Each row was made from one walk, in order. Every step used is in the known rows, and no mark comes twice. Write each row's walk.
In the rows, zero is written as 128.
Known rows
toli > nopom > feku > bamaza > labil: [122 149 149  91 140 136  93  99 154 102 113 103 128  96  92  70 151 102
 137 142 106 138 167 112 131 117 131 117 146 139 131 134  57 146 133 103
 115 104  70 108 116  72]
luvi > bamaza > labil: [156 146 128 138 142  98 112  92  94  84 157 153 152  92 123  95 156  73
 135 112  81 128 107 107 141 125 134  98 130 126 115 168 138 113 133 120
 163 107  87 138  50  98]
bepanam > luvi > bamaza > feku > nopom: [174  96 145 173 153  82 106 109  89 121 152 184 189  96  88 113 163 134
 190 145 105 126 121  94 127 118 142 141 175 122  98 119 172 133 110  89
 134 158  95 141 101  93]
labil > fote > bepanam > luvi > roreta > feku: [125 146 136  91 144 117 119 187 124 177  91  97 170 164 150 137  91 134
 191 168 112 131 149 105 102 107 166 170 168 118 155 140 148  94 111  88
 135 113 115 116 218 135]
bamaza > feku > bepanam > luvi: [142  67 169 158 178  85 119  99 115 162 149 144 197 134 104 133 121 123
 178 167  91  86 121 161 164  71 175 185 152 163  93 117 167 150 107 136
  92 130  97 133  96  86]
nopom > feku > bamaza > labil > fote > bepanam: [164 165 158 116 143 150 107 124 114 120 124  91 188  81  92 112 111 108
 162 136 125  92 148 117 108  91 113 115 156 146 156 177 101 137 128 132
 147  93  85 105 153 100]
roreta > luvi: [127 158 171 153 146 120 101  89 148 129 105 111 153 138 120 101 130  70
 106 104 125 129  84 132 141 133 109 119 116 177 161 157 140  98 148 100
  69 101  92 126 127  93]
nopom > labil > bamaza > feku > bepanam: [120 100 168 138 190 102 168 124 133 182 153 148 139 128 138 173 103 149
 112 145 121 116 156 175 158  80 167 174 117 144 122 119 160 187  51 138
 115 119 144 133 119  78]
roreta > feku > bepanam > luvi > bamaza > labil: [122  96 126 111 147  84 103  93  27 104 100 105 183 127 153 111 160  62
 129 170  60 138 135  92 152 112 131 177 119 130 104 146 148 138 131  93
 137 102  89 125 137 108]
bivu > bamaza > feku > nopom > toli: [132 125 177 172 182 116 113 124 143 117 160 157 156  83  87 125  94  85
 124 130  88  89  67 124 169 113 142 114 135 141 123 105 130 119 118 110
  93 127  90 168 103 137]
toli > nopom > labil > bamaza > luvi > bepanam: [ 84 109 125  72 160  99 145 104 169 168 131 139  72 114 147 135 134 143
 102 145 100 164 188 136 133 110 170 143 128 111 103 119 100 150  71 106
 111 111 112 128 112  72]
feku > bepanam > luvi > nopom > labil > bamaza: [138  85 139 127 170  88 137  96 117 137 106 108 158 140 145 155 129 110
 146 155  99 130 173 131 161  82 139 205 145 141  98  94 186 156  80 109
 119 163 142 142 140  58]
nopom > feku > bepanam > luvi > bamaza > labil: [174  82 151 136 151 103  92  65  59  79 125  88 200  92 137 114 143  91
 186 150  94 104 149 106 152  86 123 177 133 136 107 145 136 153 151 144
 107 103  68 132 115  63]
toli > nopom > feku > bamaza: [124 139 148  90 133 150  87  94 162 120 118 100 119  96  84  72 150 122
 137 147 113 132 184 103 134 121 114 141 139 129 134 127  62 160 131  92
  90 116  75  96 135  74]
nopom > feku > roreta > luvi > bamaza > labil: [204 152 170 157 129 101  90  41  85  61 126  87 166  99 128  91 143  75
 180 119 122 106 134  81 150 138 105 130 131 163 116 166 111 112 179 147
  62  71  77 149  94  80]
nopom > feku > bamaza: [167 136 167 131 133 146  94  85 108 117 138  98 163  68  71 100 133 116
 154 141 147  89 147  96 132 123  85 149 142 129 144 155  81 158 138 117
  94 122  88  93 131  77]
labil > fote > bepanam: [127 152 152 112 153 156 128 181 175 170 118 112 158 143 140 151  73 125
 155 141 111 102 143 138 110  90 152 140 144 138 171 167 154  90 119 103
 132  98 102 112 165 129]
roreta > feku > bepanam > luvi > nopom: [123  95 127 114 143  89 102  93  75 126  89  79 166 137 146 125 144  74
 138 175  87 120 154  81 155 122 118 207 127 129 100 120 153 146 124  77
 111 128 119 117 149 103]
luvi > bamaza > labil > fote: [151 156 135 135 147 116 122 110  91 105 152 147 162  88 133 104 126  84
 145 109  90 136 119 114 123 120 135  90 131 124 129 190 138 117 135 109
 181 114  90 125  79 113]
bepanam > luvi: [147 101 161 138 134 102 117 118 125 117 101 137 149 127 111 116 136 118
 180 162 101 141 121  95 136 116 147 170 182 128 122 105 138  86 128 101
  98 156  83 145 137  66]
feku > bepanam: [116  91 160 128 163 113 107  87 117 138 123 112 175 131 148 142 114  79
 132 146  90  95 124 149 179  89 129 179 107 163 117 136 145 124 129 131
  85 110 104 122 114  88]
labil > fote > bepanam > luvi > nopom > feku: [164 142 138 119 144 143 122 165 164 144 104  82 161 133 124 143  89 138
 204 148 117 106 174 100  96  92 142 164 175 125 151 144 167 109 119  95
 141 127 104 114 178 106]
bepanam > luvi > bamaza > labil: [162 114 132 141 132  83 118 105  81  78 124 161 161 107 114  95 165  97
 172 139  75 157 117  90 128 115 146 130 173 122 106 131 154  94 130 106
 158 145  71 155  97  71]
bepanam > luvi > roreta > feku: [136 119 142 111 130  59 108 119  85 138  83 113 149 144 134 105 146 112
 198 177 127 148 119  73 138 155 156 193 173 110 112  94 118 106 127  92
  96 146 116 133 170  88]
bivu > bamaza > feku > nopom > labil: [140 108 177 177 179 116 117 120 134 134 147 161 152  73  96 139 102  86
 128 138 105  80  86 106 160 119 130 112 129 133 120 107 130 151 102 107
 103 129  95 176 122 127]
fote > bepanam > luvi > roreta > feku: [128 135 123  94 135  85 104 165 128 144  85 106 161 179 140 120 132 118
 188 180  96 116 137  96 119 113 163 188 174 131 134 101 155  79 106 108
 114 105 108 138 189 111]
fote > bepanam > luvi > nopom > toli: [128 148 114 105 125 107 121 163 192 107 115 115 135 168 117 124 123 115
 167 144  68 134 159 110 122  85 154 161 182 136 129  86 193  63 104  93
 137 131 108 145 142  91]
fote > labil > nopom: [ 95 101 147 114 146 142 108 103 165 176 137  75 115 112 142  93  97  80
 140 135 117 126 111 121 141  95 155 133 111 138 157 156 112 122 124 120
 118  91  89 131 126  92]
bepanam > luvi > bamaza: [161 101 135 140 128  98 110 102  94 100 129 155 150 113 107  99 165 119
 173 145  80 143 135  80 131 123 128 157 166 107 117 127 161 110 129  88
 124 162  78 141 115  72]
bamaza > labil > nopom > feku > roreta: [149 127 181 127 157  92 132  80 108  78 129 105 120  98 123 104 102  65
 157 145 111 126  95 127 161 108 155 129 144 151 121 132  96  98 147 163
 119  53  62 158 115  83]
feku > nopom: [148 132 171 162 164 119 105 115 129 137 120 157 177  89 119 150 121  99
 139 123 154 111  99 104 147 138 118 117 142 155 127 116 131  95 122  93
 114 128 126 130 115 112]
bivu > bamaza > luvi > roreta > feku > nopom: [141 132 161 112 173 100  98 105  67 145 143 105 139  72 113 136 112  71
 167 164 118  66  58  61 148 153 119 137 131 105  89 106  82 104 132 129
  79 121 117 153 137 152]
nopom > labil > fote: [102 127 165 117 129 135 160 146 140 169 121 142 116 108 149 159  81 132
 126 122 130 151 168 112 136 114 140 124 126 117 152 133 130 135 102  81
 142 138 111 134 176  96]
roreta > luvi > bamaza > labil > nopom: [124 164 150 144 158 105 113  76 103  96 138 129 146 121 122  72 149  41
  86  91  90 161  63 131 138 125 109  83 104 159 156 176 155 118 143  99
 134  77  69 136 111 104]
bamaza > labil: [136 147 158 138 148  95 129 106 131  99 115 133 150 106 127 116 116  65
 140 126 102 124  85 138 146 112 160 104 151 158 122 146 111  81 137 143
 146  92  91 147  68  85]

Write each row's walk
[ 57 126 175  91 150 121 145 118 159 124 166 131  73 128 114 110  82 103
  88 121  88 170  91 149 174 102 153 146 118 123 158  99 129  88 119 105
 116  98  65 133 159 105] : labil > nopom > toli
[136 131 154 167 170 102  90  67 104 134 157 131 196 133 113  91 153  77
 112 102  97 108  93 146 150 109 109 125  92 173 130 180 180 162 131 107
  90 101  93 114  90 112] : roreta > luvi > bamaza > feku > bepanam
[142 176 146 156 146 110 101  78 173 119 108  89 139 135 110  99 138  56
 113  91 137 125 104 111 138 145  91 120 125 168 137 146 155 118 138  80
  97 128 130 120  99  86] : roreta > luvi > nopom
[165 129 170 115 205 121 156 115 121 176 166 118 125 104 110 170 109 146
 154 156 135  83 102 156 123 103 164 181 148 129 103 144 122 107  86 167
  91 119 144 108  77  90] : labil > bamaza > luvi
[214 144 148 153 127 101 105  53 153  84 129  67 124 100 109 116 124  93
 201 136 149  77 179  60 154 151  98 172 153 131  87 117 120 128 150 122
  77 128 137 132  72  68] : luvi > nopom > feku > roreta
[171  91 141 158 143  85 115 105  96 120 157 169 167 113  88 100 160 136
 190 151  86 126 129  97 130 112 153 155 174 112 102 126 170 134 116 104
 126 159  81 138  92  81] : bepanam > luvi > bamaza > feku
[148 127 139 128 154 132 131 179 142 169 139 141 183 140 119 137  99 152
 189 152  87 109 151 126 100  81 168 146 167 123 150 162 188 114 104  95
 153 123  93 120 157 125] : labil > fote > bepanam > luvi > bamaza > feku
[178 167 161 154 126  80 107  52  96  72 121 132 163 136 134  85 153  55
 148 112  92 131 113  94 158 143 116 107 138 183 111 157 136  71 165 128
  77  86  89 171  90  91] : feku > roreta > luvi > bamaza > labil
[151  96 137 155 170  98 106  79  95 141 192 157 185 112 109 110 145 108
 148 129  83  83 125 139 161  99 135 152 105 136  93 162 173 179 112 125
 117 117 102 115  53 110] : luvi > bamaza > feku > bepanam
[150 117 147 153 186 135 118 113 171 205 150  83 163 121 136 125  99 136
 171 140 133  85 127 159 119  81 192 153 130 154 135 178 124 152  83 150
 106 110 150 111  62  82] : fote > labil > bamaza > feku
[128 169 148 108 142 129 131 153 114 137 105 143 196 107  86 104 122  98
 138 146  91 135 129 132 100  79 139  93 192 154 152 162 128  97 101 106
 194 130  87 128 170 103] : feku > bamaza > labil > fote > bepanam > luvi
[179 111 146 114 161 113 113  58 109 141 178  61 136  75 102 158 122 102
 206 146 136  47 141  89 145 106 110 172 134 120  52 123 126 140 135 153
  91 125 132 107  61  85] : bamaza > luvi > nopom > feku > bepanam
[132 143 129 136 126  97 141 105 174 124 128 112  94 109 126 137 127  95
 134 115 133 132 174  83 148 138 112 135 138 116 111  98 149 147  97  78
 142 161 147 143  99  73] : luvi > nopom > labil
[187  95 146 159 132  75 114  88  93 109 153 174 165 119  95  95 159 133
 209 159  82 120 142  83 141 119 153 164 182 127  85 121 166 115 124 108
 102 148  81 157  93  78] : bepanam > luvi > bamaza > feku > roreta
[113 126 157 101 164  99 150 123 186 154 129 148  80 146 128 122 130 157
 125 153 101 158 193 145 157 111 190 152 146 143 109  90 107 150  74 105
  89 112 120 148 118  69] : toli > nopom > labil > bamaza > feku > roreta
[147 118 168 124 168 132 116  98 111 122 157 114 116  72  94 136 105  74
 149 158  82  59  67  88 149 120 118 138 130 111 100 124  96  92 143 149
  76 127  72 160 102 117] : bivu > bamaza > luvi
[195 130 181 164 201  91 151 103 146 163 159 139 150 138 106 152 105 153
 167 158 136  81 122 173 149 110 181 187 158 163 106 140 137 132  84 166
  68 109 145 127  67  85] : labil > bamaza > feku > roreta
[ 95 124 150 102 171 116 145 137 197 164 132 146  81 140 126 124 125 155
 109 144 105 161 180 156 142 104 188 146 134 131 128 100 111 171  64  98
 111 119 117 130 114  73] : toli > nopom > labil > bamaza > feku
[140 120 133 116 138 114 116 168 165 126  98 128 158 163 121 132 126 121
 175 170  76 110 137 115 120  84 155 170 181 146 143 109 177  63 112 115
 113 109  81 148 159  90] : fote > bepanam > luvi
[ 80 167 164  94 145 119 143 108 114 115 149 149 135  92  74  82 119  72
  78 122  88 166  90 151 150  93 132  89 152 148 148 132 107 103 106 110
 178 113  75 132 146 102] : feku > bamaza > labil > nopom > toli
[153 145 137 149 172  90 159 114 175 155 150 119 100 113 110 154 115 130
 135 123 143 116 170 128 142 119 142 155 146 123 102 108 167 186  57  99
 143 156 178 127  74  75] : luvi > nopom > labil > bamaza > feku
[149 125 160  99 130 124  91  80 167  91 110  92 104 124 123  90 134 122
 176 155 107 127 189  89 156 134 143 164 143 141 111 111  64 117 158 118
  43  90  74 135 108  66] : toli > nopom > feku > roreta
[147 164 131 122 154 108 139 161 156 114  97 110 168 130 135 132  95  86
 177 136  93 133 128 127 104  87 176 107 188 148 129 149 156  74 112 114
 195 110 108 147 125 104] : bamaza > labil > fote > bepanam > luvi > nopom
[156 112 177 184 190 118 101 114 134 127 148 152 168  74  86 124 102  82
 138 142 105  64  60 112 157 122 131 121 135 141 116 119 126 136 119 116
  89 125  94 165  99 135] : bivu > bamaza > feku > nopom
[138 161 147 151 142 118  89  76 118 113 135 127 160 127 119  82 157  67
 106  93 103 136  93 109 132 142  89 112 100 157 156 175 159 124 145  87
  93 111  90 121 107  98] : roreta > luvi > bamaza
[180 126 154 128 163 129 105  75 121 102 160  72 108  54  86 132 112  71
 176 149 104  44  97  63 142 128  96 149 131  94  83 118 100 127 145 143
  79 134  94 149  83 108] : bivu > bamaza > luvi > nopom > feku
[148 164 120 124 150 121 123 138 108 108 149 144 170 109 138 111 125  90
 145 116  74 125 127 118 114  99 144  96 133 127 138 190 160 105 126 116
 190  93  91 129  94 124] : luvi > bamaza > labil > fote > bepanam
[138 132 148 115 146 144 131 188 160 161 102 116 170 152 135 149  83 140
 181 155  98 120 151 125 101  84 163 157 171 134 161 148 166  78 115  97
 137 123  90 125 191 116] : labil > fote > bepanam > luvi
[129 118 168 143 179 104 170 136 149 179 153 154 118 121 124 164 104 158
 120 138 133 124 148 165 142  97 170 157 133 133 132 119 147 173  53 128
 121 126 142 133 111  77] : nopom > labil > bamaza > feku
[138 133 132  95 177 115 114 109 111 221 142  50 145 114 160 135 111 120
 187 157 146  89 123 116 111 112 179 165 128 128 106 167  87 129  95 152
 104 107 170 104  97 104] : fote > labil > bamaza > luvi > roreta > feku
[166 158 170 127 141 145 109 100  97 119 128  95 178  61  87 102 113 103
 158 132 142 106 140 109 117 107 107 115 151 138 144 179  79 150 140 127
 139 112  89 101 135  86] : nopom > feku > bamaza > labil > fote
[ 92 134 170 116 169 115 134 115 134  70 135 124  96  90 115  97  82  31
  84 131  45 142  46 132 173 101 150 105 125 126 148 112 107  84 137 134
 134  87  42 188 132 119] : bivu > bamaza > labil > nopom > toli
[152  76 152 166 175  76 118  90 132 155 147 130 186 133 101 130 123 114
 185 161 101  82 133 149 164  83 163 184 156 156  76 113 180 167  99 124
 109 145 122 131  81  83] : bamaza > feku > bepanam > luvi > nopom
[131  99 183 118 162 133 121  92 129 120 149  88  99  96 105 110  95 105
 140 148 135 115 108 119 155 115 120 171 114 113 155 127 106 146 136 130
  86  76  58 118 155  90] : labil > nopom > feku
[ 63 118 146  96 136 141 116 111 174 160 151  81 103 118 145  91  85  89
 125 120  95 157 115 132 152  82 169 124 106 135 162 139 112  99 121 111
 123  95  87 135 135  95] : fote > labil > nopom > toli
[187 145 138 148 140 118 100  72 163 100 136  66 124  88 104 119 123  95
 184 124 153  84 162  80 140 144  98 164 139 119 105 128 125 158 139 109
 104 137 134 107  69  73] : luvi > nopom > feku
[161 194 150 156 142 114  94  57 137  95 109  68 169  99  87  77 149  48
 125  91 141 119 113 102 122 136  75  99 134 175 139 164 130 144 141  97
 118 114 119 114 104  81] : roreta > luvi > nopom > feku > bamaza > labil
